Known rows, with every step that occurs:
fadiz/nage: [-3,-14,-12,-9,8,15,7,3,-19,15,-24,5,-4,-14,9,9,-20,21,10,16,12,-2,-18,9,12,-10,9,-13,-6,1]
dimulav/fadiz/bogono/lisufor/nage/nupo/nofik: [-16,14,8,32,1,-25,-14,-21,63,2,18,-42,-4,19,37,-10,1,-6,25,-17,9,-23,-21,25,-5,-1,17,7,5,-28]
nage/nupo/nofik/fadiz: [26,-1,-22,-3,8,6,15,-17,13,-17,19,-7,25,1,-5,17,27,-14,0,6,-23,-25,6,-3,5,1,3,-31,3,-3]
bogono/lisufor: [25,6,5,-21,-6,20,-11,-2,-46,5,-19,-5,-11,-2,-7,21,-12,23,-4,7,2,-5,4,-14,-7,-22,9,23,-18,10]
nage/nupo: [-7,10,0,-20,6,21,10,-4,-16,-5,-13,-5,-3,-13,-15,18,-6,22,-4,6,-5,-27,-1,2,15,7,9,-29,5,-6]
nage/nupo/nofik: [14,-1,-16,-3,11,-1,16,-9,5,4,-1,-6,21,3,-5,7,12,4,-3,13,-14,-22,0,2,3,16,1,-11,12,-21]
nuba/bogono/nupo/nofik/lisufor/nage: [3,-4,5,-1,-19,-17,2,13,12,3,-11,20,-25,9,-26,-27,16,-14,0,3,-15,34,-27,-32,4,17,-26,15,5,-10]
nuba/bogono/nupo/nofik/lisufor: [39,-5,7,-4,-39,-10,4,4,-11,0,-28,40,-7,1,-11,-13,9,-6,-14,10,-10,24,-7,-50,2,17,-24,19,-5,-8]
guvedu/bavin: [-13,13,-15,-6,-7,-30,4,20,-46,11,-19,18,7,0,-24,29,4,25,-5,11,-10,-14,0,-28,2,-9,13,0,11,18]
nupo/nofik: [29,-9,-17,0,8,-12,8,6,-28,14,-13,5,26,10,3,11,16,6,-1,26,-5,0,1,-16,-5,6,0,2,10,0]
nupo/nofik/lisufor/gidib: [16,-8,-4,23,21,-17,5,2,-41,-3,7,18,7,23,-4,10,5,-11,-5,14,10,27,0,-31,22,10,-24,-23,6,12]
lisufor/gidib/nupo/nofik/fadiz: [27,-5,6,22,15,6,27,-13,-21,-20,44,-4,32,24,5,3,8,-18,2,-6,-4,1,15,-8,2,11,-1,-36,6,22]
nofik/fadiz/nage/nupo: [-7,-11,-14,-16,8,30,16,-22,24,-16,12,-7,-3,-21,3,17,-11,1,13,-6,-6,-27,-14,24,20,-14,13,-46,-11,-6]
bavin/fadiz/nage/nupo/nofik/lisufor: [-25,-32,-16,20,40,-8,23,-9,60,17,-2,11,2,-21,10,-23,7,-14,-3,0,10,5,12,30,4,4,-25,-12,-10,-16]
nage/nupo/bogono: [-6,6,-13,-45,-8,10,-13,14,-17,-13,-2,0,-3,-7,-19,16,9,18,-10,14,-17,-13,-10,14,24,0,5,-21,-7,-17]
lisufor/nage/nupo/nofik/fadiz/bogono: [-19,8,-7,18,11,-12,1,-5,63,-18,29,-28,11,5,8,3,17,-30,24,-17,-16,-15,-25,4,-9,8,14,-15,23,-1]
guvedu/gidib/nupo/nofik/lisufor: [12,-22,-38,27,33,-28,22,-8,-22,34,-9,10,26,11,-1,-15,-10,2,12,10,6,22,3,-34,-16,20,-29,-7,1,10]
bogono/nupo: [25,9,5,-28,-18,29,9,7,-45,5,-21,13,-10,-7,-8,10,2,24,-20,8,8,-5,11,-1,8,-4,-4,10,-1,-6]
lisufor/gidib/nupo/bogono: [-6,3,12,-22,-5,14,-8,14,-49,-21,23,3,6,16,-13,3,-8,14,-9,5,1,17,3,13,23,10,1,-32,-4,7]
nuba/bogono: [13,8,26,-18,-33,-3,-4,18,-36,-16,-37,18,-9,-10,-11,5,-6,9,3,14,-12,-3,-21,-39,0,5,12,-24,3,19]
nage/nupo/bogono/lisufor: [8,13,-5,-47,-20,15,-28,1,-10,-13,2,-8,-13,-5,-20,17,-3,19,-11,7,-19,-14,-1,18,13,-17,11,14,-23,-20]
bavin/fadiz/nage/nupo/nofik/lisufor/gidib: [-37,-21,13,36,38,-6,26,-16,53,-2,21,8,-5,-4,5,-25,-3,-30,-6,-10,20,10,17,35,14,6,-29,-27,0,-7]
nuba/nofik/fadiz/bogono: [8,15,13,21,-16,9,-10,-3,-13,-9,-11,14,0,-4,7,-2,-4,-10,-2,-5,0,-2,14,-45,3,-7,29,-9,23,30]
bavin/fadiz: [-10,-1,19,-13,16,9,12,21,-25,-2,-22,3,-6,-17,-1,3,18,3,-15,10,15,-2,21,6,-14,-10,-5,-16,2,30]
lisufor/gidib/nupo: [0,2,31,4,8,25,19,-3,-51,-10,14,-2,4,9,-7,5,-21,15,-3,-3,14,1,9,1,11,16,4,-41,8,15]
dimulav/fadiz/nage/nupo/bogono: [-24,-9,-25,-26,-6,-5,-8,-10,24,-1,7,-8,-8,0,29,-4,2,25,10,12,8,-16,-19,56,49,-13,7,-54,-21,-36]
bavin/fadiz/nage/nupo/bogono/lisufor: [-32,-6,8,-31,-6,17,-15,4,46,-6,6,-9,-22,-29,-1,-12,-2,5,-10,-5,2,-7,10,71,-4,-32,2,19,-34,-16]
nuba/nage/nupo/nofik/fadiz/bogono: [-15,3,-14,10,-14,-10,23,-9,66,-8,24,-20,14,-4,12,-5,-1,-43,22,-17,-20,-34,-11,-10,-21,15,13,-17,12,13]
nuba/nofik/lisufor/nage: [-32,-3,-4,7,34,0,-4,11,-23,23,-2,11,-34,10,-36,-24,0,5,-6,10,-2,34,-7,-39,30,5,-8,-16,19,1]
nupo/nofik/lisufor: [25,-19,-32,9,21,-17,1,5,-30,18,-17,21,13,11,2,10,14,2,-2,23,0,21,-3,-43,12,7,-21,-4,-3,9]
bavin/fadiz/bogono/nupo: [-4,19,35,-1,-28,18,-1,19,2,-4,-29,9,-10,-26,18,-9,6,-6,-19,-17,31,-4,29,11,-27,-3,-3,30,12,16]

Rows:
[-20,14,8,17,-1,-6,-16,-8,56,4,11,-34,-1,3,2,-3,-7,-9,18,-19,-8,-15,-15,16,-24,6,17,41,15,-19] => fadiz/bogono/lisufor/nage/nupo/nofik
[11,17,18,1,-27,9,-31,1,-26,-2,-29,-5,-8,-10,17,20,-27,15,7,-10,10,-7,-2,-28,-21,-13,22,37,-7,18] => fadiz/bogono/lisufor
[-5,1,-10,18,-1,-16,-11,10,26,14,-5,5,-13,8,2,-14,10,-12,9,-7,9,31,-15,-15,-5,14,-21,35,17,-10] => fadiz/bogono/nupo/nofik/lisufor/nage
[-35,27,21,1,-6,16,-24,-6,37,-6,-2,-34,-27,-9,-7,6,-28,5,16,-26,-2,-21,-23,13,-16,-5,23,22,5,-8] => fadiz/bogono/lisufor/nage/nupo
[29,-4,22,22,3,14,10,-22,-24,2,26,-10,17,24,4,-4,-16,4,-1,-6,4,4,21,-2,-15,10,2,15,0,2] => bogono/lisufor/gidib/nupo/nofik
[6,-17,-17,-9,3,18,6,-6,-8,-8,0,2,0,-12,13,17,-5,5,14,6,2,-5,-14,1,11,-24,11,-33,-15,17] => nofik/fadiz/nage
[3,-4,-7,6,18,4,-2,3,-47,23,-25,32,-16,3,-18,-10,-7,13,-16,16,1,22,10,-53,32,4,-6,-12,11,8] => nuba/nofik/lisufor
[-24,-3,12,25,10,-19,-2,20,49,12,-3,6,-17,-4,13,-33,27,-31,-6,-16,22,32,12,4,-25,8,-32,40,17,5] => bavin/fadiz/bogono/nupo/nofik/lisufor/nage
[-4,-7,17,11,29,20,8,-5,-51,-7,12,14,-5,12,-10,5,-23,11,-4,-10,16,23,7,-27,30,19,-14,-47,-5,20] => nofik/lisufor/gidib/nupo
[-48,-8,0,8,8,-32,15,19,14,17,-14,15,-2,-24,-5,0,1,7,-3,0,13,-8,11,23,-14,-21,7,7,4,18] => guvedu/bavin/fadiz/nage
[23,-26,-28,17,29,-6,12,-9,-17,21,-5,14,24,13,5,-7,5,10,2,8,0,21,2,-38,7,25,-19,-10,-6,6] => gidib/nupo/nofik/lisufor
[1,10,8,12,-14,-18,-13,-1,-19,-5,-29,-4,4,5,52,12,-3,15,16,2,30,-13,-12,-19,8,-1,16,-32,5,14] => dimulav/fadiz/bogono
[24,5,50,22,-33,-1,4,-14,-14,-19,9,2,10,16,-2,-20,-24,-9,-1,-15,-10,6,0,-18,-23,18,7,8,-4,7] => nuba/bogono/lisufor/gidib/nupo/nofik
[13,17,15,-29,-24,9,-34,15,-61,-23,16,0,-14,17,-14,18,-10,11,-15,7,-3,16,5,9,12,-22,5,12,-20,7] => nupo/bogono/lisufor/gidib
[42,-1,-8,-11,-14,5,15,0,-27,15,-11,12,13,10,-2,1,18,8,-18,15,2,1,14,-5,-4,3,-12,28,7,-20] => bogono/nupo/nofik
[-5,-17,-25,5,13,4,23,-19,40,19,-3,-4,19,-8,11,-4,-8,8,10,12,-4,-18,-14,29,10,8,6,-9,3,-33] => fadiz/nage/nupo/nofik
[-16,-19,-10,27,28,0,17,-23,23,6,19,10,0,6,-2,-4,-17,-12,4,-2,6,9,-9,19,33,13,-16,-30,-2,-27] => fadiz/nage/nupo/nofik/lisufor/gidib
[-37,12,28,24,10,-7,-8,0,85,0,11,-33,-7,-10,7,-23,4,-27,6,-27,3,-14,6,37,-50,-3,6,46,13,-4] => bavin/fadiz/bogono/lisufor/nage/nupo/nofik
[-23,8,-15,-55,-27,17,-9,7,15,2,18,-21,-23,-7,-29,-7,-15,3,-1,2,-28,-19,-7,23,1,-9,7,10,-27,-9] => nuba/nage/nupo/bogono/lisufor
[-65,0,-16,-20,-7,-33,5,24,53,2,7,10,-2,-27,-21,-3,9,9,-8,-3,-8,-16,6,59,2,-22,7,2,-7,-11] => guvedu/bavin/fadiz/nage/nupo/bogono
[29,1,-11,15,-20,-9,-11,-1,1,11,-25,27,6,-2,19,-2,3,-5,-5,-2,14,18,8,-41,-4,12,-17,39,7,-7] => fadiz/bogono/nupo/nofik/lisufor
[2,5,59,49,-4,1,-1,-9,22,-9,17,-12,14,1,29,-25,-15,-23,-4,-32,24,6,34,14,-46,9,4,35,7,26] => bavin/fadiz/bogono/lisufor/gidib/nupo/nofik
[24,7,-10,-43,-23,8,-36,16,-44,-7,-10,1,-10,1,-8,20,4,23,-10,19,-10,10,0,1,3,-28,8,27,-29,2] => nupo/bogono/lisufor
[-9,6,-10,-42,-3,2,-37,26,-21,-3,11,-20,-26,9,-19,7,6,15,7,11,-16,17,-21,18,-1,-27,7,27,-18,-2] => nupo/bogono/lisufor/nage
[18,24,28,33,-23,6,-10,-30,28,-38,36,-17,8,8,12,17,-8,-35,8,-29,-5,-25,11,-2,-16,-6,17,8,4,6] => nage/nupo/nofik/fadiz/bogono/lisufor/gidib
[-43,7,-17,-46,10,1,-17,22,10,-10,18,-20,-15,2,-31,5,15,11,3,11,-19,-1,-33,39,24,-2,4,-27,3,-22] => lisufor/nage/nupo/bogono
[10,-4,10,24,-5,-10,1,9,26,8,-24,28,1,-14,22,-20,20,-21,-17,-10,25,18,31,-13,-22,6,-29,44,7,10] => bavin/fadiz/bogono/nupo/nofik/lisufor
[57,0,-15,-14,-16,7,17,-7,-15,-6,11,10,17,5,6,11,33,-9,-12,5,-9,-4,19,-10,-2,-11,-9,8,0,-1] => bogono/nupo/nofik/fadiz
[28,14,2,19,-20,3,-14,-28,41,-23,12,-16,20,-5,15,16,3,-21,12,-21,-13,-31,6,-10,-23,-11,20,27,-5,1] => nage/nupo/nofik/fadiz/bogono/lisufor
[-15,-2,-4,-33,4,13,-22,15,-6,5,22,-23,-17,9,-17,-7,-4,21,7,-4,-14,20,-15,23,-6,-8,8,19,-19,-3] => gidib/nupo/bogono/lisufor/nage
[17,-11,-24,22,21,-22,29,-3,-22,32,-6,-3,36,10,4,-15,-9,8,13,13,5,4,12,-12,-30,17,-9,3,13,3] => guvedu/gidib/nupo/nofik
